Every row comes from one small tree of marks. Brackets hold a mark, then the marks that hang from it, in alphabetical order. Every link used is in the known rows. Which tree was each row made from?
Known rows:
[famef [noroz [kegi [fere puleb]]] rumub]: [ 3.88  2.59  0.38 -1.80 -4.45 -1.74 -0.25  1.12 -3.21 -0.76 -2.33 -5.36
 -2.67 -0.62  1.95 -4.22  0.46  2.86]
[noroz kegi]: [ 5.53 -2.22 -1.52 -0.69 -5.27  2.51  1.17 -7.86 -3.96  3.49  1.70 -4.30
 -1.89  0.02 -2.46 -2.96 -0.47  0.33]
[kegi [fere lobele mabe puleb]]: [-3.10  0.69  0.93 -3.28  1.29  1.11 -1.30  2.76  2.62 -1.73  0.73 -0.04
  2.24  0.51 -0.52  1.01  0.85 -1.50]
[kegi [fere puleb]]: [ 2.19  0.40  0.40 -0.79 -1.18  2.28  0.14  0.67 -1.28 -0.10  0.33 -3.05
  1.16  1.55  1.15  0.27 -0.59  0.15]
[lobele [fere [kegi noroz] mabe]]: [ 0.33 -0.09 -0.30  3.29  1.31 -1.45  1.82  3.57 -3.80  1.59  3.29 -1.32
 -2.43 -1.75  2.03 -1.84 -1.90  0.41]
[fere mabe]: [ 2.69 -0.86 -1.44 -0.95 -0.51  0.81  0.54 -3.85 -1.92  3.15  3.04 -3.68
  1.10 -2.01 -2.09 -1.66 -0.36 -1.29]
[famef [fere [kegi noroz] lobele mabe puleb] rumub]: [-0.75  3.77  1.63 -1.20  2.57 -4.60 -0.85  6.03  1.75 -2.99 -1.20  3.56
  0.83 -0.79  1.95  3.29  2.80  1.42]
[famef [fere lobele puleb]]: [-0.59  0.52 -0.17 -1.36 -1.22  0.69 -1.39 -0.70  2.17 -0.91 -0.34  1.33
  1.86  1.28 -1.15  1.23  2.41 -0.87]
[kegi [fere lobele mabe puleb] noroz]: [-5.12  2.85  1.87 -4.20  2.33  0.09 -0.27  5.87  2.71 -1.46  2.44 -2.15
  0.19  0.47 -0.46 -0.29  0.38 -0.67]
[fere kegi lobele]: [ 0.18 -1.60 -0.01  2.37  0.79  2.21  2.09 -3.46 -1.09 -0.82 -1.81  0.56
  1.89  2.33 -0.29  0.56 -0.41  2.01]
[mabe [fere kegi lobele]]: [ 2.10 -2.45 -2.01  2.22 -1.03  2.20  0.79 -4.67 -0.71  0.03 -3.42  3.13
  0.11  1.44 -0.48 -0.56 -0.60  0.87]
[mabe [fere kegi lobele puleb]]: [-1.06 -2.73 -0.52  1.95 -0.83  1.09 -1.41 -3.56  2.24 -0.20 -4.33  4.49
  0.01  1.11 -1.25  1.81 -0.73  0.42]
[noroz [kegi [fere lobele mabe puleb]]]: [-1.47 -1.15  0.94 -4.32 -1.64  1.40 -1.29  0.12  1.64 -0.80  0.68  0.03
 -0.63  0.99 -1.51  0.09  1.34 -1.60]
[mabe [fere lobele puleb]]: [-1.78 -0.76 -1.00 -0.73 -2.42  1.29 -2.35 -4.37  2.51  0.66 -2.08  1.78
 -0.47 -0.82 -3.73 -0.50  0.07 -0.72]
[fere lobele mabe]: [-1.71 -0.38 -0.80 -1.97  0.67  1.18  0.29 -3.43  0.46  0.91  1.95 -1.25
  1.96 -1.45 -3.28 -1.29  0.46 -1.23]
[lobele [fere kegi mabe puleb]]: [-0.68 -2.58  0.65  4.01  1.32 -1.56 -0.93  2.00 -1.29  0.78  0.65  2.20
 -0.88 -2.21  0.83  1.44 -1.55 -0.88]
[fere kegi mabe puleb]: [ 0.69 -2.58  1.36  1.52  1.63 -0.55 -0.56 -1.33  0.54  1.97  0.19  0.62
  1.01 -0.71 -0.55  2.82 -1.42 -0.50]
[puleb [fere kegi lobele mabe]]: [-0.35 -1.32 -1.76  0.99  0.49  0.49 -0.39 -1.32  0.90 -0.08 -0.50  1.67
  0.47 -0.27  1.37  0.41 -0.22 -2.65]

Write each row's tree:
[-2.50  0.99 -0.75  0.35  1.00 -0.55  0.43  1.75  1.20 -0.03  1.59 -0.64
 -1.39 -0.28  1.37 -0.80 -0.80 -1.93]
[puleb [fere [kegi noroz] lobele mabe]]
[ 1.69 -0.44  0.53  1.14  1.92 -0.25  2.05  0.35 -2.06  2.56  3.13 -2.69
 -0.39 -0.42  0.38 -0.70 -1.82  0.54]
[fere [kegi noroz] mabe]
[-2.81 -0.30  0.72  1.24  0.13  0.34 -0.63 -0.10  2.58  0.20 -2.25  2.67
 -1.64  0.77 -1.24  0.84 -1.14  1.13]
[mabe [fere [kegi noroz] lobele puleb]]
[-3.56 -1.86  2.07  0.56  2.53 -0.09 -0.74 -0.80  3.18 -0.30 -0.94  3.10
  2.00 -0.20 -1.61  3.27 -0.17 -0.42]
[fere kegi lobele mabe puleb]
[ 7.63  3.51 -0.72  1.59 -0.07 -1.98  2.26  2.60 -5.00 -1.34 -0.61 -1.41
  0.18  0.46  4.53  0.09  1.37  3.26]
[famef [fere [kegi noroz]] rumub]
[-1.62  0.45  1.06  1.50  1.31  1.48  2.93 -0.57 -0.91 -0.34  0.23 -1.49
  0.43  2.37 -0.14 -0.50 -0.86  2.68]
[fere [kegi noroz] lobele]
[-2.34 -0.33  1.44  2.93  1.79 -2.36 -0.28  4.99 -1.02  1.44  2.65  0.04
 -2.52 -2.14  1.28  0.54 -2.20 -0.19]
[lobele [fere [kegi noroz] mabe puleb]]
[-1.43  0.23 -2.78 -1.62 -1.27  0.61 -1.21 -2.52  1.20  0.82  1.55 -1.18
 -0.09 -2.01 -1.13 -1.96  0.34 -3.88]
[puleb [fere lobele mabe]]
[ 2.31  3.60 -0.08 -0.90  2.43 -3.24  1.11  4.59 -1.01 -2.79 -0.44  1.96
  1.16 -0.28  2.84  0.50  2.79  1.76]
[famef [fere [kegi noroz] lobele mabe] rumub]
[ 0.19  2.60  0.09 -3.67 -3.14 -4.69 -2.83  0.85  1.21 -0.93 -1.49 -0.57
 -1.49 -2.96 -1.05 -2.86  4.15  0.20]
[famef [fere lobele mabe puleb] [noroz kegi] rumub]
[ 0.17 -0.55 -0.85  1.47 -0.25  1.48  1.50 -1.68 -0.28  0.32 -1.56  1.06
 -1.45  1.50 -0.30 -1.58 -0.92  1.89]
[mabe [fere [kegi noroz] lobele]]
[ 4.06 -1.99 -2.58  1.99 -0.68  0.32  0.06 -1.68 -1.56  1.68  0.95 -0.80
 -0.54 -1.05  2.62  0.01 -1.38 -2.82]
[puleb [fere kegi mabe]]
[-2.19  1.17  1.06 -1.94 -0.20  2.34 -0.12  1.24  1.03 -2.55 -0.68 -0.83
  1.84  2.40 -0.02  0.71  0.39  0.36]
[kegi [fere lobele puleb]]
[-1.68  1.15  1.71  0.36  1.02 -0.29  0.17  3.62  2.06 -1.59 -0.74  2.05
  0.77  2.68  1.19  2.48  1.28  1.09]
[famef [fere [kegi noroz] lobele puleb]]
